Each row was made from one walk, in order. Every step used is in the known rows, and no mark comes twice. Write each row's walk.
Known rows
puzu moba zule kogel taru: 10.6	-6.1	-3.6	-1.6	-1.1	1.1	-4.0	20.9	1.3	11.9	-10.5	-14.8	4.9	4.3	12.3	8.2	2.7	10.6
fabav zule: -10.0	-18.1	-5.5	-2.2	0.5	0.4	0.7	-40.7	-8.9	0.2	11.7	7.2	6.9	-6.5	-10.5	-7.5	-3.5	-16.3
kogel taru fabav zule moba: -15.9	5.2	-8.9	0.3	-3.5	-3.6	-4.8	-34.2	-0.4	14.0	12.2	3.4	23.5	-3.3	22.9	-13.8	-7.6	-7.1
fabav zule moba puzu kogel taru: -4.3	14.2	-2.2	-3.3	6.2	3.0	0.5	-12.2	-2.0	13.0	-5.1	0.5	-4.9	-0.6	-5.8	9.6	-2.2	-0.3
kogel taru fabav zule moba puzu: -11.7	3.4	-7.9	-2.6	-0.5	-2.1	-4.6	-17.3	-0.9	14.2	7.1	0.6	14.4	-8.3	25.4	-4.7	-10.5	-0.1
fabav zule kogel: 0.3	-27.9	-1.2	-7.0	-4.2	3.8	-2.4	-69.6	-4.6	-0.8	8.6	10.2	15.1	-1.3	-21.3	-9.2	3.2	-17.6
kogel zule fabav: -2.7	-27.0	0.5	-3.5	1.8	-0.8	-2.5	11.4	12.0	2.6	4.1	-5.9	10.9	-1.6	-18.7	-3.5	3.1	2.8
puzu moba zule kogel taru fabav: 5.6	-6.2	-2.9	1.1	-0.6	-2.3	-5.4	11.6	5.5	10.5	-5.3	-11.0	11.7	5.1	29.7	-2.9	-1.1	16.9
moba puzu: -0.2	-11.4	-2.2	-2.1	1.4	-0.2	-2.4	27.9	-9.4	-5.9	-0.4	-0.1	-7.1	-12.6	1.3	11.3	-1.4	2.1
puzu kogel taru fabav: -17.1	5.0	2.1	13.8	7.3	-10.7	-4.9	29.3	4.9	2.0	11.5	7.3	20.2	12.1	3.4	-6.1	3.7	-1.8
moba zule: -0.9	-2.6	-6.1	-4.9	-0.5	-0.5	-2.8	12.2	-6.7	-1.7	2.0	-6.5	-4.7	-5.5	11.8	4.5	3.0	-2.9
puzu moba zule fabav: 4.4	-0.4	0.5	-3.7	3.7	0.7	-3.8	21.2	3.0	2.3	-16.3	-16.2	-3.7	-0.1	11.8	3.6	0.3	32.2
kogel puzu moba zule: 10.5	16.3	0.7	5.7	-1.7	0.7	9.2	57.6	0.5	-3.5	-7.2	-12.9	-16.1	-0.2	4.6	6.6	-3.9	7.5
kogel puzu moba zule fabav: 8.3	15.6	4.7	0.9	-1.6	1.0	5.0	50.3	5.8	-3.6	-12.6	-16.1	-7.0	2.4	-4.7	2.5	-1.8	23.2
puzu moba: -0.1	-4.8	-1.9	7.0	1.3	-0.8	1.5	19.2	-5.6	-2.2	-4.6	-1.5	-6.8	-0.4	9.6	2.6	-2.6	10.4
moba puzu kogel: -0.3	-0.8	5.3	4.5	9.8	-2.2	-0.4	38.1	-3.5	-8.5	-3.7	4.6	-13.2	-0.9	-11.7	15.6	4.5	6.4
moba zule kogel puzu: 14.0	-0.1	2.2	-6.4	-9.2	2.6	1.5	7.6	0.4	-6.7	-1.8	-6.4	0.0	1.6	-10.0	3.6	7.2	-11.9
taru kogel: -5.2	-0.1	0.8	4.7	-7.7	-3.3	-1.0	-17.9	-7.7	-12.9	21.3	11.3	0.7	-2.1	5.6	-19.5	-2.0	-28.6
fabav zule moba: -5.6	4.3	-6.3	-6.7	-4.1	5.0	1.2	-60.1	-8.6	2.7	1.6	6.5	-4.2	-6.1	1.3	-4.4	-3.3	-11.6
zule moba puzu kogel: 4.0	23.4	3.8	-1.7	3.7	2.6	0.5	11.8	-4.3	-5.6	-14.0	3.8	-24.0	-1.5	1.9	17.6	4.1	9.9

Which walk is each row?
-0.6	25.9	-0.2	-0.3	3.5	0.6	-2.3	31.2	-1.6	5.4	-11.9	-1.2	-11.7	1.8	3.9	19.8	3.8	6.5 => zule moba puzu kogel taru
2.7	6.7	3.1	3.8	6.7	1.0	5.6	16.2	10.3	1.6	-2.5	3.4	-16.5	10.0	-10.7	6.7	6.9	-7.0 => puzu kogel zule moba
-12.8	6.3	0.7	10.3	6.3	-7.0	-3.1	38.5	1.1	5.0	5.6	3.6	12.1	12.1	-14.9	6.3	8.3	-8.1 => puzu kogel taru
-5.5	7.4	3.0	0.3	6.3	-0.9	0.2	-36.6	1.7	-2.6	1.2	10.5	-6.6	-2.2	15.3	-8.1	-6.4	9.1 => taru fabav zule moba puzu kogel
0.0	2.7	-5.4	-10.0	-0.4	6.6	1.6	-41.6	-9.1	3.5	-4.2	2.6	-12.4	-12.9	3.3	4.7	-6.3	-0.3 => fabav zule moba puzu
9.1	-5.0	5.0	-0.7	-11.9	1.5	2.9	-3.1	-0.5	-13.3	2.8	5.9	8.3	3.9	-26.2	0.1	7.4	-18.5 => zule kogel puzu
-3.7	-13.7	8.4	4.3	10.6	-3.0	-0.2	25.2	16.8	-0.8	-0.3	0.2	3.9	11.8	-31.8	0.1	9.6	6.8 => puzu kogel zule fabav
-15.1	16.9	-0.2	6.9	5.9	-5.2	-2.1	-18.2	5.7	9.0	7.0	7.9	13.6	10.1	7.1	-9.0	-1.0	-0.4 => puzu kogel taru fabav zule moba
6.2	17.9	6.6	13.2	-8.4	-1.7	9.4	28.6	-1.5	-14.2	12.8	4.0	-10.8	3.8	1.3	-16.9	-8.2	-14.6 => taru kogel puzu moba
-3.2	-3.4	-0.8	-10.7	-0.4	-0.5	-8.0	1.6	0.5	-2.1	-5.2	-10.9	6.1	-2.8	0.6	0.5	5.8	14.3 => moba zule fabav
9.8	-6.4	-4.6	-5.5	0.5	5.4	3.4	20.6	4.3	6.4	-4.3	-6.5	-20.1	-10.0	7.4	14.0	-2.6	-2.9 => kogel zule moba puzu
-5.4	-0.2	-3.3	-5.2	-0.5	1.0	-1.1	-47.3	-3.8	-0.4	4.0	7.0	-1.3	-11.9	26.8	-11.3	-11.2	4.9 => taru fabav zule moba puzu
15.1	-9.2	-0.2	-2.6	-0.8	3.1	-1.4	2.1	-0.7	1.0	-12.6	-9.2	-7.5	1.2	11.8	5.3	3.4	12.4 => puzu moba zule kogel
2.8	-12.4	4.9	4.7	-3.8	-0.7	4.6	-39.3	5.9	-5.7	6.7	7.1	13.0	2.2	1.2	-21.7	-8.0	1.5 => taru fabav zule kogel puzu moba
4.7	-14.9	2.5	-3.7	-8.0	4.2	4.7	-46.5	-1.4	-5.2	8.0	7.8	12.5	1.0	-33.2	-7.7	1.0	-23.3 => fabav zule kogel puzu
14.9	-1.8	6.6	4.0	-8.8	2.6	5.5	10.1	1.8	-9.4	-6.3	1.2	-0.2	6.0	-18.0	2.3	3.0	-3.8 => zule kogel puzu moba
